Each row was made from one walk, in order. Every step used is in the known rows, and no mark comes twice. Write each row's walk.
In the rows, zero is written as 128.
Known rows:
povi/tazuk/sarud: [127 137 124 144 137 134 126 105 126 134  99 133 103 132 108 114 119 100
 113 133 134 118 153 133 128 115 211 123 137 131 145 115 122 145 115 128
  59 123 124  78 126 116 113 138 108 125 123 124 122 114 144 123 134 152]
povi/tazuk/sarud/lavu/nabip/famu: [126 127 126  94 156 145 119  75  90 134 131 127 127 131 109  79 117 114
 139 121 131 107 155 128 132  84 185 145 127 121 175 110 121 127 116 128
  48 107 113  69 106 111 117 140 127 127 116 124 125 123 119 147 132 161]
sarud/tazuk/povi: [114 111 121 161 144 134 127 147  96 127 200 131 140 136 129 133 124 179
 137 157 114 130 140 115 127 101 144 129 114 125 118 129 117 129 120 123
  86 131 118 152 121 125 157 148 129 122 114 124 135 143 164 134 113 180]
gemom/kalo/povi: [116 136 113 145  50 164 126 201 118 127  71 140 159 130 128 144 136 133
 107 143 109 135 125 125 145 137 121 122 132 118 153 108 132 139 129  87
 155 105 119  91 125 128 137 118 102 120 129 123 122 126 150 131 117 117]
nabip/lavu/povi/tazuk/sarud/zuduve/gemom/kalo: [ 98 127 118 102  66 153 123 169 113 134 101 141  96 128 101  92 129 117
 114 135 138 127 161 146 150 111 172 149 122  97 141  98 127 160 134 115
 136  90 142 117 113 131 132 149 106 126 141 153 126 114 176 127 115 149]
meto/zuduve/gemom/lavu/nabip: [117 121 170 125  87 141 115 152 128 135  72 129 146 177 136  94 130 149
  93 113 124 125 144 136 155 128 112 124 126 104 130 136 138 146 134  78
 155 107 159 134 125 134 149 111 138 135 153 129 136 124 156 144 118  97]
gemom/zuduve/povi/kalo/mateze/tazuk/sarud: [101 138 156 178 169 126 105 145  85 151 157 142 119 127 116 140 133 126
  98 162 115 127 144 117 134 137 187 149 137 114 154  94 124 165 110  94
 134 112 113   4 126 117 141 138 130 134 141 118 125 120 189 133 124 127]
tazuk/povi: [136 118 130 165 122 144 122 132 123 135 139 137 148 136 123 121 124 178
 137 149 115 131 125 123 129 111 149 127 135 116 118 121 127 138 125 119
 114 124 107 158 114 127 148 146 114 126 130 133 133 127 158 131 122 151]
lorit/gemom/kalo/mateze/zuduve/povi/tazuk: [109 130 128 110 139 125 133 200  92 159  37 133 144 123 122 144 130 100
 103 159 106 128 143 128 159 146 148 134 150  88 129 135 149 142 132  81
 164 115 142  30 108 125 138 115  69 127 130 114 140 141 194 155 129 170]
kalo/povi/tazuk: [112 138 125 110  83 156 127 142  85 115  69 148 130 121 109 136 142 129
 108 159 136 132 127 140 130 137 150 115 139 115 144 127 128 146 121  98
  81 116 117  85 121 118 120 128  74 110 123 121 117 126 156 139 127 143]
mateze/tazuk/sarud: [139 147 137 155 190 109 110  97 109 155 177 122 126 113 129 116 118 115
 139 134 126 117 165 116 114 107 193 131 125 135 160 105 123 150 119 137
 115 114 129 134 118 119 133 141 155 132 126 126 122 104 150 129 137 131]
sarud/tazuk/povi/kalo/mateze: [107 109 115 156 146 144 117 146  62 118 215 140 138 126 122 157 128 204
 122 166 108 144 130 100 128 108 166 130 133 117 113 140 115 133 110 128
 115 127  79 123 108 125 158 143 105 124 116 118 129 157 176 136 112 190]
zuduve/gemom: [109 119 142 128 133 135 120 143 113 127 111 124 132 145 122 116 134 148
 119 122 119 123 136 133 140 132  92 142 127 108 120 142 136 144 128 117
 153 115 151 152 122 136 133 129 125 131 134 136 139 136 141 131 116 152]
sarud/zuduve/gemom/lavu/povi/kalo/mateze/tazuk: [ 84 118 149 108 144 122 106 145  70 139 108 140  61 149  98 152 156 160
 119 137 120 161 151 109 133 122 179 170 125 105 118 134 121 166 126 121
 204  97 129 162  96 130 160 143 101 130 143 135 127 128 194 143 112 115]
tazuk/povi/kalo/mateze/zuduve/gemom: [111 122 140 152 134 144 107 144  94 133 174 139 144 127 120 150 129 215
 110 164 111 146 131 121 137 124 164 135 155  91 105 150 129 150 116 101
 189 108  99 143  77 128 154 140  72 136 131 130 136 142 189 134 107 191]
kalo/mateze: [121 123 124 139 123 132 128 134  94 132 166 137 148 114 130 128 139 149
 121 137 127 138 115 106 137 138 102 121 139 119 133 132 136 126 126 135
 166 140 100  86 118 131 141 130 111 125 134 112 121 130 136 135 127 143]
sopus/luno: [136 120 150 146 104 125 140 146 135 136 108 120  94 141 130 126 141 113
 139 123 109 109 126 122 132 131 135 123 125 118 129 120 123 127 133 115
 117 126 111 108 124 130 102 126 105 135 126 125 129 170 137 131 123 114]
kalo/povi/tazuk/sarud/mukuz/sopus: [112 162 104 117 114 126 130 111 115 122  99 151 128 100 121 155 163 121
 107 163 130 138 117 142 130 114 230 114 144 122 141 104 113 152 109  92
  29 115 102 103 113 106 120 146 110 116 110 115 114 114 168 131 129 148]
mukuz/sarud/tazuk/povi: [ 98 118 117 142 105 132 130 168  81 124 176 129 150 135 128 159 128 170
 145 185 104 132 138 107 132 111 188 127 122 109 114 133 120 135 117 121
  96 126 113 124  95 112 164 147 148 118 113 123 133 154 163 132 121 193]
gemom/kalo/mateze/tazuk: [120 136 126 160 128 133 118 180  91 151 124 129 133 107 124 139 121 121
 119 134 116 135 145  96 137 144 139 125 128 124 163 109 137 137 127 127
 187 119 113  74 114 134 158 110 118 125 136 111 120 123 155 136 123 126]
sarud/zuduve/gemom/kalo/mateze/tazuk/povi: [ 87 118 122 160 129 141 108 188  96 147 139 129 109 137 118 135 145 164
 133 163 111 140 164 106 127 123 157 159 113 131 133 124 132 162 130 117
 227 106 144 143  84 139 188 153  97 129 136 123 137 140 187 139 105 153]
zuduve/gemom/lavu: [123 113 169 140 120 135 119 158 116 128  52 129 110 177 112 124 140 149
 103 108 124 135 124 122 162 128  97 148 132 103 115 142 131 148 132 108
 144 109 150 155 129 133 151 121 143 129 141 135 138 127 155 132 120 139]
povi/tazuk/sarud/zuduve/gemom/kalo/mateze: [ 86 129 113 158 119 147 120 159 119 136  75 136  83 146 105 121 137 114
 102 146 128 129 163 119 141 120 209 144 126 133 145 126 129 162 119 117
 156 113 141  62  99 129 145 148  82 130 128 121 128 129 170 128 117 164]
kalo/mateze/tazuk/sarud: [128 139 128 165 188 113 109 108  75 154 207 133 145 101 128 119 127 141
 130 139 127 130 150  94 124 119 158 123 135 128 162 109 132 145 117 143
 156 125 104  89 112 124 143 140 140 129 132 111 115 107 155 138 135 144]
kalo/mateze/zuduve/povi/tazuk/sarud: [106 149 130 141 167 120 121 135  98 156 123 138 122 117 126 122 131 125
 101 174 132 138 143 128 149 130 178 119 142 106 129 122 129 157 122  99
 124 124 114   7  98 124 142 141  95 130 122 119 123 112 171 132 122 169]
zuduve/gemom/kalo/povi/tazuk: [ 95 129 128 136  55 173 120 206  92 122  16 138 130 147 105 132 136 135
  91 137 114 124 141 137 150 145 127 133 132  98 147 126 137 162 125  84
 133  96 147  93 120 133 135 117  75 116 134 127 132 137 171 137 109 147]
kalo/mateze/zuduve/povi: [111 141 132 128 154 116 123 147 101 153 145 134 140 114 141 137 136 142
 113 172 128 147 126 125 152 146 118 122 136 105 116 129 133 142 133  98
 177 127 121  44 102 131 153 132 110 131 126 118 127 123 157 137 116 149]
lovav/sopus: [133 135 128 119 132 123 122 133 153 114 115 128 123 158 134 140 128 142
 104 113 121 133 107 121 123 136 162 125 126 130 127 132 127 134 127 129
 119 145 135 166 146 119 118 137 137 132 122 132 129 156 111 124 130 110]
kalo/povi/tazuk/sarud: [119 141 118 138 100 151 124 127  95 125  89 148 134 128 111 123 141 126
 106 160 132 127 134 135 130 116 190 114 143 119 156 112 125 156 115  97
  68 113 110  75 122 110 112 146  88 117 120 121 115 112 163 133 129 151]
gemom/lavu/nabip/famu: [146 106 160  89 174 137 132 135 103 139  94 122 138 170 122 108 114 158
 118 100 122 132 117 103 160 110 133 146 121 100 147 123 121 122 133 123
  71 108 131 114 123 127 150 110 148 126 132 125 131 130 117 141 130 141]
nabip/lavu: [146 130 127 100 114 140 130 128 113 120 192 131 139 103 130 101 125 140
 125 133 156 129 122 135 145 128  92 129 129 121 130 128 126 120 131 136
 131 116 127 138 129 132 141 127 154 129 133 138 126 126 121 128 133 143]
meto/zuduve/povi/kalo/mateze/tazuk: [113 146 137 126 140 132 110 131  86 144 151 142 121 113 132 136 148 133
 100 187 124 141 158 128 136 144 151 124 130 127 133 113 124 162 117  90
 162 122 100  43 114 132 152 124 106 133 137 119 116 139 178 154 120  83]
tazuk/sarud/mukuz/sopus/famu: [142 158 111 145 128  99 134 104 139 140 162 127  95 113 143 151 163 103
 126 145 114 125 107 142 117 105 205 137 131 118 127  97 109 142 117 128
  74 123 117 132 127 115 108 141 167 138 114 117 126 125 144 123 126 122]
lavu/povi/tazuk/sarud/mukuz/sopus/lovav: [113 146 122 109 117  98 140 104 124 145  98 142  80  99 117 148 167  79
 127 125 113 131 124 143 121  94 213 132 144  62 123 100 118 148 117 118
  27 126 104 114 129 120 107 145 110 126 119 139 117 101 161 120 124 150]
zuduve/povi: [116 124 129 126 166 129 132 146 105 142  89 132 128 135 134 130 133 125
 123 162 118 128 122 134 146 129 113 138 121 114 114 112 122 154 132 105
 102 123 125  74 131 133 144 133 130 128 125 130 132 132 147 135 121 125]
mukuz/sopus: [125 141 124 106 131 113 139 124 142 121 125 127  96 115 130 163 145 134
 105 140 124 143 122 140 141 134 161 126 125 129 118 125 119 121 118 120
  97 127 120 167 143 130 132 119 156 127 127 120 134 124 138 129 122 132]
meto/lavu/povi: [131 124 133 105  89 125 134 127 123 133  97 145 106 150 125 107 127 154
 120 101 120 147 108 145 147 117 119 135 115  93 133 111 124 132 145 108
 109 111 114 137 140 121 127 139 123 126 151 144 120 112 148 139 129 105]
kalo/mateze/zuduve: [115 143 132 131 122 115 120 133 116 139 178 131 139 103 137 139 131 149
 118 145 138 148 128 120 134 141 134 115 142 113 128 142 137 122 131 120
 195 131 124  89  96 127 136 127 108 132 128 118 122 122 143 130 122 151]

Write each row's walk:
[116 151 109 135 110 135 122 113 103 126 109 152 152 110 122 133 152 121
 124 159 132 128 125 135 123 108 203 110 148 120 145 107 118 159 115  97
  57 116 108  74 100 108 119 150  90 116 110 119 108 117 159 129 134 149]
kalo/povi/tazuk/sarud/mukuz
[ 89 132 139  94  97 132 108 146  85 133 127 143 118 114 113 147 138 174
 111 130 111 152 132 131 136 135 152 137 152  66 112 132 137 144 128 102
 194 102 109 118  93 127 114 130  72 134 142 140 124 122 179 133 106 147]
lavu/povi/kalo/mateze/zuduve/gemom
[152  94 160  68 192 120 136 137  78 144  86 121 160 170 129 119 125 142
 125  96 108 117 116 107 164 104 115 155 141  89 143 143 138 118 133 115
  96 106 153 140 125 121 134 113 136 129 136 122 144 138 143 162 144 160]
lorit/gemom/lavu/nabip/famu
[ 93 130 163 119 105 126 114 158  84 144  61 144 104 136 100 125 137 148
  97 123 133 154 138 126 159 142 137 129 149  62 122 141 142 148 136  94
 167 110 132  96 100 128 134 121  80 122 145 132 123 111 187 135 111 157]
kalo/mateze/zuduve/gemom/lavu/povi/tazuk
[101 133 141 127 128 118 112 145 103 137 166 127 141 114 134 127 137 157
 111 142 133 140 137 120 146 145 101 127 141 101 121 153 144 135 131 108
 221 119 145 104  95 137 143 130 103 134 134 124 134 126 155 133 109 167]
kalo/mateze/zuduve/gemom
[121 141 129  76  93 136 118 130  89 126 211 143 138  83 122 123 129 167
 115 141 144 153 125 137 140 136 138 126 149  75 120 123 129 126 129 123
 184 101  95 113 104 125 128 126 101 131 140 145 115 121 159 130 119 146]
nabip/lavu/povi/kalo/mateze/zuduve
[106 144 123 175 153 120 104 164  94 155 137 130 159 112 133 124 138 135
 124 127 107 124 149  99 141 121 159 139 135 109 151 108 136 161 124 115
 191 107 130  88  89 133 160 138 128 133 132 117 122 124 167 131 121 148]
zuduve/gemom/kalo/mateze/tazuk/sarud/mukuz
[114 141 120 133  79 158 118 110  88 119 107 153 136 114 111 108 150 132
 126 155 131 127 139 143 127 100 156 123 144 125 159 106 123 148 113  94
  89 106  96  82 116 106 113 150 103 118 115 122 116 111 156 145 126 147]
kalo/povi/tazuk/sarud/lavu
[123 148 111 134 161 115 124  96 131 136 114 139 124 114 117 124 133  92
 134 136 134 121 137 132 118 104 237 122 140 131 133 113 116 147 117 129
  52 128 120  79 103 114 120 147 112 126 111 125 114 124 141 120 141 144]
povi/tazuk/sarud/mukuz
[105 139 108 127 104 145 123 127 107 122 104 148 102 128 113 132 150 123
 117 175 139 134 144 139 120 107 211 126 128 142 147 115 118 162 116  98
  93 110 129  85 109 112 124 161  78 119 113 124 119 114 163 133 127 146]
kalo/povi/tazuk/sarud/zuduve
[ 99 142 101 146  70 162 125 182 128 130  56 145  97 139 113 142 137 104
 106 164 123 133 152 133 130 117 222 131 125 142 157 100 120 159 121  92
 124 100 127  64 109 116 135 145  81 122 118 125 120 122 170 128 117 139]
gemom/kalo/povi/tazuk/sarud/zuduve
[118 128 126 122 147 115 131 206  96 161  73 131 167 127 141 150 132 118
 111 154  98 130 134 122 162 138 118 137 149  90 130 131 152 137 137  84
 202 112 143  47 109 129 144 118  96 134 131 118 143 136 188 155 127 162]
lorit/gemom/kalo/mateze/zuduve/povi
[ 96 136 115 115 153 118 106 106  77 147 183 145  91 104 112 147 142 144
 137 147 112 148 153 111 108 106 233 144 134 110 138  96 120 159 119 138
 180 107  87 112 100 119 123 159  90 132 133 130 113 112 183 136 120 115]
lavu/povi/kalo/mateze/tazuk/sarud/zuduve
[107 140 132 120 109 147 119 106 112 149  83 139 137 137 134  70 130 100
 116 156 125 112 164 156 130 101 167 120 124 122 150  95 125 158 123  71
  77 111 121  19 122 118 132 137 125 133 129 123 126 111 162 155 125  98]
meto/zuduve/povi/tazuk/sarud/lavu/nabip
[ 86 130 125 112 152 121  99 126  65 145 167 143  91 120 109 135 146 155
 128 142 109 145 160 112 116 109 207 156 135  98 135 106 126 169 120 128
 193  96 105 131  97 123 131 158  89 135 139 134 121 115 192 141 111 135]
lavu/povi/kalo/mateze/tazuk/sarud/zuduve/gemom
[ 99 157 140 146  85 146 110 185 125 139  64 130 130 134 118 128 124 127
  88 151 126 130 163 150 149 127 187 124 139 101 149 128 134 161 125  65
 154  85 156  86  93 121 126 130  87 129 124 134 132 118 184 123 107 171]
mateze/zuduve/gemom/kalo/povi/tazuk/sarud
[100 124 155 162 117 134 126 171 129 140 101 135 123 152 121 129 135 108
 108 145 121 123 126 142 142 147 115 145 121 112 132 102 129 147 129  86
 120 125 153  40 146 127 138 133 133 127 142 128 136 126 160 130 122 111]
gemom/zuduve/povi
[130 114 124 155 126 156 118 128  90 128 171 148 147 126 117 146 130 202
 122 162 106 143 115 107 129 122 167 130 153 107 112 130 123 140 113 131
 145 124  64 120 101 124 152 140  79 129 131 123 126 145 169 134 119 163]
tazuk/povi/kalo/mateze
[118 148 137 116 162 109 123 148 135 151 111 123 129 126 141 137 124 120
 119 169 128 137 141 149 144 132 147 128 123 111 112 125 125 147 135  89
 139 113 145  84 106 127 142 130 127 135 120 134 134 120 151 129 116 141]
mateze/zuduve/povi
[118 150 119 130 229 109 111 114  68 157 173 140 142  97 134 155 142 131
 127 177 108 137 129 106 129 113 205 139 143 117 127  99 112 174 114 118
 108 117  81  29  94 119 160 144 123 135 114 118 115 136 173 138 132 135]
zuduve/povi/kalo/mateze/tazuk/sarud/mukuz
[123 137 133 114 176 127 111 115  65 132 180 132 114  96 115 159 125 146
 117 145 122 143 139 102 116 141 171 130 142 125 142 130 123 142 111 144
 164 119  91 100 103 124 140 119 104 130 130 117 116 140 153 140 131 129]
povi/kalo/mateze/tazuk
[106 118 159 122 182 112 115 156  51 151 140 138 142 123 119 158 138 120
 112 150 104 123 140 118 134 149 141 155 152  97 141 124 144 149 118  92
 159 115 136  44 127 117 133 126 107 130 145 113 141 145 202 160 138 137]
lorit/gemom/zuduve/povi/kalo/mateze/tazuk
[ 99 117 148 108 175 134 120 126 113 142  47 130  83 180 107 107 116 122
 104 121 132 125 159 125 134  97 235 145 122 119 139 132 118 170 123 111
  80  99 162 101 112 119 144 141 117 132 128 127 138 115 164 131 125 158]
povi/tazuk/sarud/zuduve/gemom/lavu/nabip
[118 151 141  98 172 117 119 144 127 142 121 125 106 126 131 160 118 128
 108 174 124 144 141 148 138 132 188 136 133 113 102 133 116 153 126  89
 137 105 128  74  99 122 134 124 104 140 117 137 134 137 161 124 116 139]
mateze/zuduve/povi/kalo
[116 133 123 140 103 137 111  88 113 130 148 146 118 123 116 103 138 142
 145 118 110 129 141 138 120  82 182 145 145 105 144  87 120 134 116 113
 136 102  76 125 117 109 101 154 130 138 127 143 119 100 156 136 122 122]
tazuk/sarud/lavu/povi/kalo
[137 137 141 139 169 129 108 110  86 144 176 132 124 114 111 149 114 166
 137 157 111 135 153 116 105 114 214 134 135 121 132 119 114 152 112 136
 119 106 100 164 104 119 150 134 109 129 127 130 126 133 173 137 126 141]
mateze/tazuk/povi/kalo
[ 95 119 142 102 121 155 119 145  79 134  41 145 113 172 113 118 135 149
  97 136 125 132 141 127 140 100 198 138 129 111 148 122 120 175 121  84
  80  88 143  91 111 113 143 146  95 122 126 123 131 111 179 139 121 162]
kalo/povi/tazuk/sarud/zuduve/gemom/lavu/nabip
[112 116 122 145 155 142 119 137  89 117 193 134 125 133 120 156 116 186
 126 162 107 137 139 118 123 100 185 136 124 126 113 137 110 133 110 123
  85 117  97 152 115 122 150 142 114 128 110 127 134 159 171 129 114 186]
sarud/tazuk/povi/kalo
[107 131 165 158  47 144 113 145 140 138  31 148  95 177 101  85 147 127
  87 125 128 127 160 150 161 120 166 129 135  91 133 112 135 163 128  72
 119 108 140 116 128 127 118 136 109 127 156 144 120 103 197 137 117  92]
meto/zuduve/gemom/lavu/povi/tazuk/sarud
[109 139 115 128 192 115 105 103  85 137 212 133  92 105 120 155 136 137
 126 164 127 144 158  99 107 112 235 143 134 146 141 122 114 154 107 148
 185 114  96 102  91 120 147 149 107 138 122 116 119 130 162 134 129 141]
povi/kalo/mateze/tazuk/sarud/zuduve
[ 92 154 141 119  71 148 113 199 120 132  49 130 129 134 113 141 129 124
  91 150 130 135 157 151 145 147 156 124 133  99 139 142 136 152 132  66
 162  88 167  97  94 126 129 118  77 125 126 133 133 128 175 128 103 165]
mateze/zuduve/gemom/kalo/povi/tazuk
[110 130 131 110 164 137 133 147  95 142  38 134  97 136 109 133 129 104
 112 166 127 125 137 142 143 136 151 137 125 113 121 117 120 162 127 106
  46 126 125  44 130 128 140 126  98 120 123 129 128 136 156 135 125 136]
zuduve/povi/tazuk
[105 137 114 133 146 128 126 107 140 131 105 130  70 140 106 124 133  92
 125 151 144 126 163 135 116 105 246 141 120 157 137 123 114 151 118 130
  89 124 140  95 111 118 127 158  98 128 116 126 124 121 149 123 130 142]
povi/tazuk/sarud/zuduve
[107 127 148 141 185 122 101 119  80 138 162 135  82 144 109 148 143 155
 106 148 124 149 155  96 134 111 211 162 135 128 136 133 116 168 111 127
 191  99 109 125  97 123 164 141 119 139 132 123 126 130 181 138 123 143]
povi/kalo/mateze/tazuk/sarud/zuduve/gemom/lavu
[144 100 158  83 178 116 134 145  88 149  54 127 163 166 134 124 112 136
 118  88 105 122 116 115 147 108 128 135 147  93 133 142 142 127 134 103
 107 107 148 142 137 117 133 110 140 132 136 119 145 126 157 155 148 146]
lorit/gemom/lavu/nabip
[105 114 146  91 185 137 123 121 103 138  85 123  81 183 101 101 128 129
 109 128 135 120 159 117 154  90 218 164 114 120 150 127 114 158 121 118
  61  99 161 103 101 123 146 145 113 129 125 129 137 129 149 137 121 168]
povi/tazuk/sarud/zuduve/gemom/lavu/nabip/famu
[102 129 129  97  86 138 130 133 101 136  53 143  95 124  94 119 129 115
 128 117 124 130 140 139 123 128 166 125 134  86 134 109 131 140 132 121
  78 123 117 106 128 125 100 132  77 114 134 140 117 112 161 131 120 116]
lavu/povi/tazuk
[104 136 121 154 213 105 114 123  74 164 189 136 111 112 132 128 146 126
 135 183 124 137 159 103 125 112 172 144 117 141 143 102 122 169 124 127
 164 124 116  57 109 127 169 159 133 132 125 114 121 115 169 143 126 136]
kalo/mateze/tazuk/sarud/zuduve/povi
[ 95 133 158 153 160 130 109 152  74 144 138 139 112 125 111 155 133 127
 101 160 119 133 138 119 132 155 159 150 135 111 141 107 127 157 115  97
 143 114 121  18 128 124 150 125 116 129 144 119 127 135 183 139 124 117]
gemom/zuduve/povi/kalo/mateze/tazuk
[ 89 118 122 108 136 124 120 142 131 124 133 122  88 145 126 133 150 137
 132 141 130 133 148 133 124 122 139 160 107 142 113 144 125 150 131 123
 194 115 171 168 106 136 150 151 117 135 127 135 141 139 143 131 114 138]
sarud/zuduve/gemom
[ 81 125 124 114 102 131 119 126 113 141  74 142  74 144  98 109 144 120
 128 133 120 125 164 142 123 102 209 151 123 100 131 106 127 166 129 116
 105 106 143 128 115 123 108 163  82 126 133 145 126 106 180 130 113 136]
lavu/povi/tazuk/sarud/zuduve/gemom
